Each row was made from one small tree. The marks that hang from a mark follow it in brackets, in the order of their numbers. Every link used is in the known rows. Write each row's tree.
Known rows
z_941{z_402 z_577{z_398 z_618{z_327}}}: [-38   5  39 -32  10   4 -14 -41 -17 -12 -24   1   9  -1 -30  -7 -30 -18]
z_402{z_941{z_577{z_398 z_618}}}: [-20   2  21 -29  18  12  -9 -36   2  -9 -20 -10 -10   8   8  -9 -17  10]
z_327{z_402{z_941{z_577{z_398 z_618}}}}: [-30   2  17 -29  -1  15  -7 -55  -6  -2 -23 -10  -3  12  -1  -9  -8   1]
z_398{z_577}: [  6  13   1  -8   2   4   4  -7   5   5  -2  10  -5  -4 -13  -2   3   7]
z_919{z_398{z_577{z_618 z_941}}}: [-15  10  21 -34  23  14   9 -23  40   3  -8  13 -12 -10  -9  -2   5  -1]
z_402{z_941{z_577{z_398}}}: [-13   4   6 -18   4  10 -12 -25 -10   0 -14  -2  -7   1   6  -7  -6   7]
z_941{z_402 z_577{z_618{z_327}}}: [-28   7  19 -22   3   3  -9 -25 -16 -11 -20   2  12  -5 -37 -15 -19 -24]
z_327{z_402}: [ -8   0  -3  -1 -17   4   1 -18  -7   7  -3   1   8   3 -11   0   9 -10]
z_596{z_941}: [ -2   1   8 -10  -2  15 -13  -6 -12  -3  -2   2   7  -2   0  -5  18  -1]
z_941{z_402}: [-12   1   4  -1  -2  12  -3  -7 -14  10   1   0  11  -2 -26  -5   1  -8]
z_618{z_327 z_577{z_398}}: [ -2   8   8 -24  -4  -2 -13 -29  -3 -14 -12   2  -9   8   4  14 -19   3]
z_398{z_577{z_941{z_402}}}: [-14  17  10 -12  -6  14   5 -17   9  18   0  11   5 -16 -33  -6  12  -1]
z_618{z_577}: [  9   6 -18  -9  -2  -7  -5  -5   5  -3   5   6  -8   9   5  -1   2  10]
z_596{z_941{z_577{z_398 z_618{z_327}}}}: [-28   4  43 -43  10   9 -23 -40 -14 -24 -28   3   5   1  -4  -7 -12 -12]
z_398{z_577{z_618{z_327} z_941}}: [-14  17  28 -30   1   6   7 -28  29 -12 -24   1  -8 -15 -10   1 -11  -3]
z_402{z_941}: [  1   0  -4  -2  -2  21  -2 -10  -1   3  -7 -12  -7  -2   8  -3   4   8]
z_618{z_327 z_577{z_398 z_941{z_402}}}: [-23  13  20 -29 -12   8 -12 -39   2  -5 -10   1   1  -4 -17  11 -10  -8]
z_919{z_398{z_577{z_618 z_941{z_402}}}}: [-28  11  26 -34  20  27   5 -30  23  12  -5  14   0 -12 -38  -7   7  -8]
z_919{z_398}: [ -4  -4   4  -9  12  14  -1  -2   4   6   3  11  -3  -3  -7   2   6 -11]
z_402{z_941{z_577{z_618}}}: [-12   3   1 -18  11  11  -4 -21   3  -7 -16  -9  -8   3   2 -19  -8   6]

Which tree is each row?
[-19  10   9 -27  -3   6  -9 -32   7   6   2   4   0   3 -10   6   0   6]
z_618{z_577{z_398 z_941{z_402}}}
[-42   2  52 -31   6  14  -4 -46   9 -11 -24 -11   5  -6 -18   7 -24 -13]
z_577{z_398 z_618{z_327} z_941{z_402}}
[-16   4  18 -27   5   4 -23 -20 -22  -6  -7  11   8   1  -2 -10   9  -2]
z_596{z_941{z_577{z_398}}}
[-25  -1  37 -26  16   1   2 -34  29 -10 -14 -10  -7   3  15   8 -13   8]
z_577{z_398 z_618 z_941}
[-14  13  13 -25 -13  32   3 -54   3  -4 -33 -11  -6  -4 -20  -5  -6  -3]
z_398{z_577{z_618{z_327{z_402{z_941}}}}}
[-30   4  26 -24 -18   5   5 -40  18 -11 -23 -11   4  -9  -7   4  -6 -20]
z_577{z_618{z_327{z_402}} z_941}
[-33   2  29 -29  18   1 -11 -34 -11  -2 -10   4   7   8 -24 -12 -19  -6]
z_941{z_402 z_577{z_398 z_618}}
[-10   8   1 -26 -24  23 -16 -57 -12  -6 -22 -11  -9   9   1  10  -7   1]
z_618{z_327{z_402{z_941}} z_577{z_398}}
[-25   3  16 -17   4   1 -14 -23 -23   7  -2  11  11   1 -29  -8  -9 -10]
z_941{z_402 z_577{z_398}}
[-14   4 -15  -9 -23  15  -5 -24 -15   8 -11  -1   4   0 -12 -15  13  -9]
z_327{z_402{z_941{z_577}}}
[-22  15  23 -25   7  14   7 -29  20   5  -8   4   2  -9 -32  -9   1   2]
z_398{z_577{z_618 z_941{z_402}}}
[-15   6  10 -23   1  11  -7 -26  -3 -16 -28 -10  -5  -6  -5 -15 -18  -8]
z_402{z_941{z_577{z_618{z_327}}}}
[-29   5  24 -28   4  14 -26 -28 -35   3  -6  14  17   0 -27 -15  11 -10]
z_596{z_941{z_402 z_577{z_398}}}
[-20  12  11 -32 -29   2  -7 -50   9  -6 -15   2  -2   0   0  17  -3  -9]
z_618{z_327{z_402} z_577{z_398 z_941}}
[-27   4  20 -27   9  15 -18 -21 -21  -4  -7   8  17   2 -32 -27   9  -9]
z_596{z_941{z_402 z_577{z_618}}}
[-11  12  -9 -15 -11   3  -4 -13   8   7   8   6   3  -2 -17  -4  10   2]
z_618{z_577{z_941{z_402}}}
[-30   3  28 -17   0  12  -4 -29   2   9  -4  -2   7  -5 -16   5  -2  -4]
z_577{z_398 z_941{z_402}}
[-14   4  15 -27  12   4 -15 -15  -6 -14  -9   7   7   2  -7 -19   9  -2]
z_596{z_941{z_577{z_618}}}
